Every row comes from one small tree of marks. The marks that hang from a mark follow it in brackets, in alphabetical order. Every link used is in the known rows. Which tree was each row made from?
In the rows, zero is written as 128.
Known rows
X{H{L{Q} M{S} P}}: [111 112 125  75 158  73  64 135 169 145 108 145  90  92 138 194  60 117
 129 119 166 111 119 144 197  95]
X{H{L P}}: [112  97 106  99 156  86  89 123 151 141  87 123  84 104 125 166  63 123
 148 102 167 109 124 136 191 113]
P{H{L{Q} M{S} X}}: [124 125 134  57 133 104  40 129 160 137 154 192 152  88 115 193 119 120
 127 151 169 131 138 148 175 104]
H{L M}: [144 108 128 103 127 115  79 149 149 121 122 144 125  81 128 163 130  96
 135 120 153 116 114 130 174 112]
M{H{L P X{B{T}}} S}: [ 87 103 111  69 166  99  96 123 162 137 120 151 111 104 149 179  46  77
 128 113 126  96  94 147 204  88]
T{B{P}}: [157 110 136 130 146 132 120 109 143 117 108 114 148 104 110 131  86  97
  98 129 143 120 113 113 123 126]
P{H{L{Q}}}: [125 120 112  80 154 102  67 114 139 147 106 162 145 111 113 166 101 118
 148 128 174 121 146 130 146 122]
X{B}: [155 108 101 109 157 124 142 132 133 129 101 146 129 119 159 108  94 101
 143 100 137 107 107 126 160 131]
Q{L}: [188 124 114 108 138 124 125 122 137 137 101 113 116 109 107 120 114 115
 159 101 143 125 154 131 149 130]
X{H{M}}: [142 126 119  88 137 120 106 116 160 118 120 124 111 106 144 144  95 124
 128 115 162 127 129 139 188 104]
Q{L{H{M P X} S}}: [173 140 158  84 143 136  54 135 155 125 136 154 124  64 109 164  92 138
 114 142 160 133 142 138 165 113]
Q{L{S}}: [174 129 126 101 154 116  93 125 137 130 102 116 111 106  99 122  94 111
 134 114 141 128 140 125 132 117]
B{P T X}: [102 136 170 128 195 151 106  77 167 151 102  76 115  94 114 150  94  49
  95 139  90  85 121  88 146 145]
S{M{H}}: [151 142 105  84 153 115 100 106 142  93 134 133 131 116 172 159 101  75
 107 115 118 123 123 142 174  94]
P{H{L{S} M X}}: [121 119 137  70 132 117  29 126 156 124 156 188 148  83  99 180 123 128
 117 157 168 135 126 143 166 105]
B{X{H{P}}}: [107 115 133 106 169 104 110  91 154 141 100 122  83 110 129 158  74  85
 124 107 141 101 142 122 189 130]
S{L M{H}}: [164 137  58  88 152 104  89 118 152  79 138 120 119 104 166 167 112  78
 114 105 108 127 122 156 203  86]
Q{L{H{P X{B}} S}}: [168 130 134  89 160 133  79 133 147 136 115 158 119  79 119 144  67 128
 128 120 157 123 137 133 166 121]
S{L{Q} M{H{X{B}}}}: [169 154  67  69 167 105  85 141 165 102 139 164 149  91 180 187  96  79
 109 119 125 120 129 152 219  98]
T{B{P{H{L X}}}}: [138 103 131 112 140 129  92 106 152 130 125 152 158  97  90 156  89 108
 108 136 159 127 125 125 142 123]
M{H{P} S{L{Q}}}: [125 127  96  66 167  73  75 113 152 114 115 120 106 116 147 179  61 102
 113 125 124 110 116 156 178  87]
L{S{M}}: [146 135 125 101 168 106  61 126 137  90 128 128 120 106 144 142  98  85
  84 138 119 127 106 122 131  98]
M{H S}: [124 126 113  69 149 105 108  95 138 106 120 114 117 133 154 137  71  81
 117 109 126 117 117 145 160  79]
T{B{P X{H{L}}}}: [118 102 131 125 163 121 119  94 162 140  97 125 117  94 107 156  53  55
 106  99 150 106 130 108 172 119]

Write each row's tree
[120 125 104  82 211  86  72 131 165 156  86 161 106  97 159 164  27  82
 117 101 144  99  99 125 191 103] : X{B{P} H{L{Q S{M}}}}
[120 113 143 115 168 121  94  89 157 150 107 156 148  97  96 172  70  64
 102 125 153 108 140 107 143 131] : T{B{P{H{L{Q}}} X}}
[110 117 114  61 139 102  83 118 147 115 129 138 124 106 140 166  76  74
 124 111 141 116 119 146 191  77] : M{H{L X} S}
[134 120 126 119 188 145 133 113 156 148  96 110 131 109 147 118  81  90
 123 121 107  92  89 109 149 139] : X{B{P T}}
[164 143 110  89 153 119  58 147 152 114 118 135 142  68 139 180 100 135
 115 144 164 121 143 134 185 127] : S{L{H{P X} Q}}
[157 159 153  68 148 133  68 132 150 116 127 148 151  80 171 166  88 106
 101 138 170 125 137 125 156  99] : L{H{M{S}} Q}
[117 120 108 102 195 137 140 101 172 155  87 105 105 115 153 123  44 100
 132 101 128  96  98 118 184 122] : X{B{P T} H}
[160 130 115  88 137 103  77 140 157 104 140 128 121  92 143 158 126 105
 110 133 130 125 115 145 169  98] : H{M{S{L{Q}}}}
[114 113 131  77 144 104  75 126 148 129 116 150 132  95 125 188  80 109
 129 133 152 108 124 141 193 112] : M{H{L P X}}
[121 129 113  74 170  91  35 117 145 131 119 173 138 105 121 178  91 102
 119 137 160 127 134 131 141 104] : P{H{L{Q S{M}}}}
[128 140 151  78 179 102  16 108 153 142 134 164 148  88 105 189 101 111
  94 167 134 121 124 129 145 121] : B{P{H{L{Q S{M}} X}}}
[129 133 148  81 159 102  38 166 147 134 108 159 152  73 113 180  90  96
 108 153 172 116 128 109 154 117] : H{L{Q S} X}
[101 110 109  89 185 109 110 147 190 169  90 157 104  86 161 182  36 105
 145 106 163  91 101 128 216 115] : X{B{T} H{L{Q} M P}}
[140 131 152  90 155 126  62  88 144 139 135 138 149 106  98 151 122 139
 110 163 132 123 131 134 141 139] : B{P{H{X}}}
[146 122 125  74 129 136  87 116 154 129 162 198 160 101 130 152 130 141
 131 145 157 131 128 152 180 124] : P{H{M X{B}}}
[129  95 142 109 137  94  62 148 152 130 121 153 109  77 119 189 118 119
 131 137 146 107 104 138 175 123] : H{L M P}
[121 103  96  84 166 105  97 144 165 137 104 169 100  94 156 146  52  97
 137  88 165 110  95 136 208  91] : X{B H{L{S} M}}
[135 128  89  63 139 105  89 113 152  94 143 120 121 109 142 156  91  91
 115 118 124 125 122 159 199  77] : M{H{X} S{L}}
[187 138 138  83 141 147  96 124 157 138 139 155 128  74 132 142 100 116
 133 111 142 126 139 145 187 113] : Q{L{H{M{S} X{B{P}}}}}
[133 114 152  95 150  86  49 160 157 145 110 165 125  72 126 207 105 120
 125 150 160 103 117 129 168 130] : H{L{Q} M P}
[149 134 154  80 128 118  55 171 162 136 136 177 163  59 126 198 130 107
 120 154 174 118 134 125 188 123] : H{L{Q} M X}
[147 123 143  81 134  93  47 152 168 114 163 156 123  71 126 200 128 139
  98 171 131 121 113 157 191 116] : H{M{S{L{Q}}} P X}
[121 104 145 120 151 129  94  87 162 137 127 160 141  90  94 170  89  67
 100 124 145 113 130 118 155 123] : T{B{P{H{L M}} X}}
[187 140 136  81 121 147  94 128 153 123 142 142 128  76 126 146 113 118
 135 114 157 137 155 144 182 106] : Q{L{H{M{S} X}}}
[123 134 147  60 144 111  19 135 159 136 148 198 161  80 104 195 112 127
 112 167 178 132 136 137 161 109] : P{H{L{Q S} M X}}
[145 113  97  88 153 122 136 127 163 133 113 158 110 110 171 128  72 116
 142  91 158 114 109 143 208 108] : X{B H{M}}
[145 164 155  76 178 130  44 133 137 115  98 138 154  84 152 153  56 107
  84 149 179 123 135 102 120 105] : L{H Q S}
[130 111 110  89 138 109  91 131 161 128 110 132 103  92 137 161  89 108
 142 101 171 121 125 137 202  98] : X{H{L M}}
